Each row was made from one small tree. Brackets hold a mark, then the marks that hang from it, in the order of their numbers. Every link used is in the known rows. Write each row's tree.
Known rows:
(J_591 (J_140 (J_86 J_3))): [-0.619  1.746  0.277 -1.602 -0.349  0.734  1.101  0.036 -0.151 -1.555
  1.382 -0.018 -1.329 -0.141 -1.481  3.199  0.463 -1.997  1.141 -0.700
  3.464]
(J_145 J_543): [-0.213 -2.019  2.023  1.299 -1.410  0.327  0.900 -0.746  0.576 -1.440
  2.565 -0.642  0.110 -0.205 -0.327  0.133 -0.921 -0.968 -0.421 -0.106
 -0.449]
(J_543 J_145 J_161): [-1.783 -0.470 -0.047  2.156  1.020 -3.958 -0.830  1.978 -3.949 -1.296
  0.096  3.414 -1.252 -2.962  0.515  1.078  1.522 -1.130  1.832 -1.575
 -0.051]
(J_543 J_145): [-2.518 -0.912  0.453  1.105  1.118 -3.106  0.333  1.314 -1.912 -1.103
 -0.055 -0.074 -1.177 -0.904  1.088  0.206  1.379 -0.258  0.407 -0.472
 -0.374]
(J_543 (J_145 (J_854 J_744)) J_161): [-0.336 -1.588 -0.070  4.204  1.338 -4.678 -0.200  3.646 -3.256 -0.790
  1.514  3.672 -0.073 -2.050  1.195  0.964 -0.429 -1.727  0.812 -2.121
  1.406]
(J_145 J_543 J_591 (J_854 J_161 J_744)): [-0.021 -4.911  3.504  4.121  1.320 -3.954  2.107  3.816  0.861 -2.313
  6.692 -1.955  1.517  2.553  0.361 -0.431 -5.078 -1.309  0.530 -0.007
  1.199]
(J_591 J_140): [ 0.809  0.611  1.329 -1.512 -0.666  0.915 -0.341 -0.335 -1.743 -0.729
  0.227 -0.191 -1.209 -0.120 -0.508  1.463  1.573 -1.902  1.155  0.859
  2.869]
(J_854 J_3 (J_161 J_543)): [ 0.715  0.262  0.726  0.542  2.582 -6.503  2.149  2.528  2.963  1.163
  2.784 -3.243  0.099  2.273 -0.741 -3.773 -3.634 -1.569  0.097 -0.223
  0.234]
(J_591 J_140 (J_145 J_854)): [-0.245 -1.396  2.611 -2.082 -1.128 -2.708 -2.381 -0.693 -0.047 -1.038
  0.356 -0.529 -0.915 -1.028 -2.385  1.617 -1.601 -5.321  2.510  4.207
  3.270]
(J_854 (J_161 J_543) J_934): [-1.011 -0.864  2.014  1.433  3.157 -0.310  0.712 -0.322  0.884  1.536
  2.190 -2.127  1.031  2.748 -1.667  0.923 -3.416  0.435  0.064  1.212
  2.312]
(J_744 (J_543 (J_145 J_591) J_161)): [-0.680 -2.139  2.161  2.472  2.927 -1.272  0.785  0.595 -4.686 -1.015
 -0.945  5.341 -1.325 -0.041 -2.127  0.789 -0.084  0.502  0.531 -0.638
  0.148]
(J_145 J_591 J_854): [-0.468 -2.358  1.594  2.274  1.506 -3.064  0.993  2.943  0.835 -0.586
  1.016  1.814 -0.183  1.332 -0.888  1.148 -3.168 -1.493  2.224  0.855
  0.912]
(J_854 J_3 J_744 J_934): [ 1.955 -0.455  2.101  3.269 -0.725  0.725  3.552 -0.563  1.165 -0.726
  3.554 -3.163  1.000 -0.188  0.761 -0.534 -1.168  2.779 -3.200 -3.217
  3.366]
(J_744 (J_543 (J_145 (J_854 J_934)) J_161)): [ 0.791 -2.207  2.207  3.752  3.519 -0.178  0.596 -1.148 -3.530  0.321
 -1.233  5.874  0.402 -0.815 -3.463  2.327 -1.633 -0.544  0.628 -0.663
  2.422]
(J_591 (J_145 (J_543 J_161) J_854)): [-0.719 -3.477  2.453  1.196 -1.657 -3.962 -1.995 -0.475  0.906 -1.590
  2.120  1.390  0.282 -2.433 -2.502  0.824 -3.905 -4.836  2.014  2.617
  0.284]
(J_86 J_3): [-0.815  1.385 -1.620 -0.188  0.499  0.588  2.384  1.139 -0.678  0.140
  0.773 -1.917 -1.303 -1.817 -1.027 -1.377 -1.227 -1.066 -0.075  0.810
 -0.275]
(J_591 (J_140 J_86)): [-0.150  0.784  1.315 -1.448 -0.745  0.415 -0.347 -0.686  0.245 -1.618
  0.833  1.213 -0.480  0.951 -0.771  4.035  1.252 -1.338  1.185 -1.228
  3.618]
(J_744 (J_543 J_161)): [ 2.412 -0.666  0.872  1.124  1.718  2.032 -0.095 -1.763 -2.862  0.753
 -1.551  5.103  0.352 -0.001 -3.056  0.346 -0.905  0.370 -0.445 -0.548
  0.753]
(J_744 (J_543 (J_145 J_854) J_161)): [ 1.062 -2.005  1.304  3.006  3.317 -1.649  0.206 -0.027 -3.543  0.311
 -1.489  6.037  0.049 -0.581 -2.829  0.935 -1.294 -1.334  0.659 -0.545
  1.244]
(J_145 J_854): [ 1.134 -1.022  0.176  1.474  1.049 -1.806  0.077  1.085  1.349  0.769
  0.134  1.503  1.081  0.217 -1.080  0.696 -2.605 -2.158  1.252  0.475
  1.237]
(J_744 (J_543 J_145 J_161)): [ 0.271 -1.330  1.253  2.038  2.699 -0.451  0.180 -0.654 -4.333 -0.160
 -1.596  5.055 -0.609 -0.756 -2.203  0.523  0.239  0.101 -0.147 -0.850
  0.343]
(J_145 (J_854 J_3 J_161 J_744)): [ 2.856 -1.077  0.356  2.558  2.120 -5.665  1.922  3.167  2.279  0.123
  4.068 -2.885  2.339  1.011  0.352 -2.615 -4.169 -1.393 -0.079 -1.463
  2.295]
(J_854 J_3 J_161 (J_744 J_543) J_934): [ 3.227 -1.388  3.101  2.874  3.023  0.279  3.690 -1.574  0.101 -0.206
  4.146 -3.821  2.590  1.894 -1.551 -1.826 -3.286  3.129 -2.913 -2.432
  4.033]

Which tree is each row?
[ 3.811 -0.893  2.728  4.141  0.672  2.368  3.535 -1.972 -1.170 -0.170
  2.471  0.971  1.371 -0.242 -1.671 -0.237 -1.803  3.048 -3.529 -3.579
  3.923]
(J_854 J_3 (J_744 (J_543 J_161)) J_934)
[ 1.469 -2.856  1.684  3.727 -0.482 -2.180 -0.014  0.869  0.415 -0.776
  2.688  3.720  1.149 -1.635 -1.830  1.567 -3.352 -3.776  2.033 -0.462
  1.069]
(J_145 (J_543 J_161) J_854)
[ 1.292 -0.734  2.405  3.085  2.069 -2.447  3.647  1.345  2.145  0.954
  5.377 -5.011  1.435  2.916  0.308 -2.241 -4.064  1.766 -3.080 -1.788
  3.288]
(J_854 J_3 (J_161 J_543) J_744 J_934)
[ 1.362 -3.273  2.390  3.484  2.071 -0.424  2.267  2.339 -0.501 -0.225
  1.651  2.026  0.629  3.167 -0.792  0.055 -3.705  0.617 -1.307 -0.035
  1.579]
(J_145 J_591 (J_854 (J_744 J_543)))
[-4.015 -1.434  2.594  0.796  1.061 -3.845  0.795  2.343 -2.157 -3.223
  1.184  0.956 -2.522  0.558  0.681  3.152  1.629 -0.567  1.994 -0.877
  1.628]
(J_543 (J_145 (J_591 (J_140 J_86))))
[-3.092 -1.535  1.110  2.790  1.349 -4.932 -0.074  3.596 -4.273 -2.379
  0.834  3.760 -2.169 -2.070  0.634  1.428  1.050 -0.569  2.651 -1.272
 -0.317]
(J_543 (J_145 J_591) J_161)
[ 0.839 -3.290  2.087  2.359  1.577 -3.622  0.445  1.043  1.940 -0.804
  4.149 -1.166  2.168  0.639 -1.633 -0.030 -4.577 -3.491  2.071  0.803
  1.088]
(J_145 J_543 (J_854 J_161))
[ 2.447 -1.153  0.579  2.899  2.425 -6.108  2.491  3.955  3.229  1.560
  4.068 -2.315  1.679  2.903  0.142 -3.131 -5.335 -1.936 -1.160 -0.751
  2.003]
(J_145 (J_854 J_3 (J_161 J_543) J_744))
[-3.949 -1.332  2.436  1.190  1.402 -3.921  1.433  3.123 -0.085 -0.446
  0.899  1.820 -2.833  3.410  0.243  2.046 -0.562 -1.185 -0.239  0.215
  0.809]
(J_161 (J_543 (J_145 (J_591 (J_140 J_86)))))
[-0.787 -4.505  3.599  3.170  1.929 -4.867  1.353  2.836  1.501 -2.183
  5.004 -0.820  0.900  1.714 -1.497  0.405 -5.205 -2.835  3.072  1.177
  0.720]
(J_145 J_543 J_591 (J_854 J_161))
[-0.197 -4.065  4.736  1.859  1.435 -4.046  1.150  2.565  0.026 -2.708
  5.194 -0.938 -0.046  1.614 -1.919  1.614 -3.915 -4.318  4.007  1.819
  3.011]
(J_145 J_543 (J_591 J_140) (J_854 J_161))
[-4.359 -0.711  1.706  0.676  1.291 -3.558  2.010  2.987 -2.511 -3.195
  1.583 -0.032 -3.044 -0.372  0.151  2.508  1.074 -1.145  1.834 -0.477
  1.435]
(J_543 (J_145 (J_591 (J_140 (J_86 J_3)))))
[-0.091 -1.271  1.968  2.545  2.348  0.882  1.581  0.747  0.200  1.320
  4.289 -3.525  1.646  3.778  0.569 -0.181 -3.331  2.224 -3.044 -0.193
  2.908]
(J_854 (J_161 J_543) J_744 J_934)
[-0.007 -3.131  2.922  4.385  1.136  0.120  2.238  1.977  0.312 -0.809
  3.093  0.501  0.847  1.925 -0.096  2.328 -3.537  1.175 -0.228 -0.495
  3.288]
(J_145 J_591 (J_854 J_744 J_934))
[-0.457 -3.086  4.143 -1.051 -2.246 -2.426 -1.637 -1.264  0.370 -2.219
  2.374 -0.955 -0.864 -1.265 -2.614  1.714 -2.360 -6.120  2.143  4.095
  2.863]
(J_591 J_140 (J_145 J_543 J_854))
[-1.379 -2.288  4.107 -2.259 -3.078 -1.087 -1.748 -2.055 -0.657 -2.854
  2.282 -2.146 -1.703 -1.416 -1.855  1.168 -0.269 -4.361  1.211  3.768
  1.967]
(J_591 J_140 (J_145 J_543))
[-0.311 -1.844  2.887  1.736  2.579 -0.696  0.595  0.347 -5.591 -1.364
 -0.853  5.302 -1.963 -0.008 -2.329  1.479  0.637 -0.405  1.080 -0.245
  1.676]
(J_744 (J_543 (J_145 (J_591 J_140)) J_161))
[-2.401 -2.671  2.379  4.969  2.405 -4.533  0.397  2.844 -3.293 -1.813
  1.179  4.708 -0.973 -2.179 -0.941  3.640 -1.362 -1.425  3.542 -0.972
  2.215]
(J_543 (J_145 J_591 (J_854 J_934)) J_161)
[-1.243 -3.011  4.692  0.841 -1.535 -0.153  1.416  0.896 -1.242 -3.407
  3.600 -0.365 -2.010  0.843 -0.635  1.725 -0.263 -1.731  1.488  0.873
  1.429]
(J_145 J_543 (J_591 J_140))
[ 0.379 -0.299  2.442  1.903  2.911 -3.613  2.840  0.197  2.892  1.083
  3.200 -3.541  0.716  1.815 -1.875 -1.211 -4.135 -0.077  0.053 -0.290
  2.683]
(J_854 J_3 (J_161 J_543) J_934)
[-2.554 -2.452  2.612  1.606  3.371 -6.700  0.532  4.049 -2.393 -2.193
  2.089 -0.352 -1.294  0.637 -0.084  1.250 -0.999 -2.937  3.801  1.087
  2.366]
(J_543 (J_145 (J_591 J_140) (J_854 J_161)))
[-0.615 -2.394  1.071 -0.124  0.550 -4.657 -1.769  1.067  1.232 -0.607
  2.603 -2.972  1.397  0.251 -0.579 -1.207 -3.998 -2.656  0.441  2.814
  1.070]
(J_591 (J_145 (J_854 J_161 J_744)))
[-1.901 -2.613  2.534  2.811  1.390 -4.244  1.455  4.147 -2.782 -2.158
  2.206  0.449 -1.721  0.770  1.420  1.285 -0.103 -1.416  0.811 -0.162
  2.530]
(J_543 (J_145 (J_591 J_140) (J_854 J_744)))
[ 1.803 -0.548  2.070  2.659  1.509 -1.873  2.955  0.325  1.014 -0.905
  5.452 -5.625  2.217  0.673  0.600 -1.595 -2.504  2.316 -1.666 -2.684
  3.700]
(J_854 J_3 J_161 J_744 J_934)
[-0.939 -1.245 -0.031  3.428  1.878 -5.409 -0.716  2.839 -2.855 -0.667
  0.240  4.642 -0.447 -2.795 -0.335  1.666 -0.501 -2.936  2.782 -1.137
  1.007]
(J_543 (J_145 J_854) J_161)
[ 4.134 -0.362  1.009  2.746  0.305 -0.526  2.778  0.377 -0.952 -0.034
  1.881  1.312  0.723  0.255 -0.486 -2.845 -1.267  1.647 -3.448 -3.433
  1.567]
(J_854 J_3 (J_744 (J_543 J_161)))
[-3.092 -2.805  1.731  2.664  3.798 -7.279  0.792  4.268 -1.294 -1.689
  1.995 -0.277 -0.568  0.670  0.173  0.358 -1.977 -1.724  3.108  0.547
  0.533]
(J_543 (J_145 J_591 (J_854 J_161)))
[-0.921 -2.040  3.755 -1.560 -3.159 -1.605 -2.528 -1.594 -1.913 -2.953
  2.338  0.094 -1.690 -2.739 -2.157  1.706 -0.262 -4.940  2.082  3.003
  2.234]
(J_591 J_140 (J_145 (J_543 J_161)))
[ 1.208 -4.024  3.468  4.516  1.171 -0.345  1.617  0.058  1.237 -0.998
  6.210 -2.529  3.161  1.122 -0.748  1.209 -4.847 -0.869 -0.440 -0.498
  3.503]
(J_145 J_543 (J_854 J_161 J_744 J_934))
[ 0.627 -1.777  1.249  2.153  1.333  1.273  1.770  0.166 -2.977 -0.207
  0.753  0.364  0.187  1.866  0.782 -1.161  0.237  2.404 -4.135 -1.446
  0.669]
(J_854 (J_744 (J_543 J_145)))
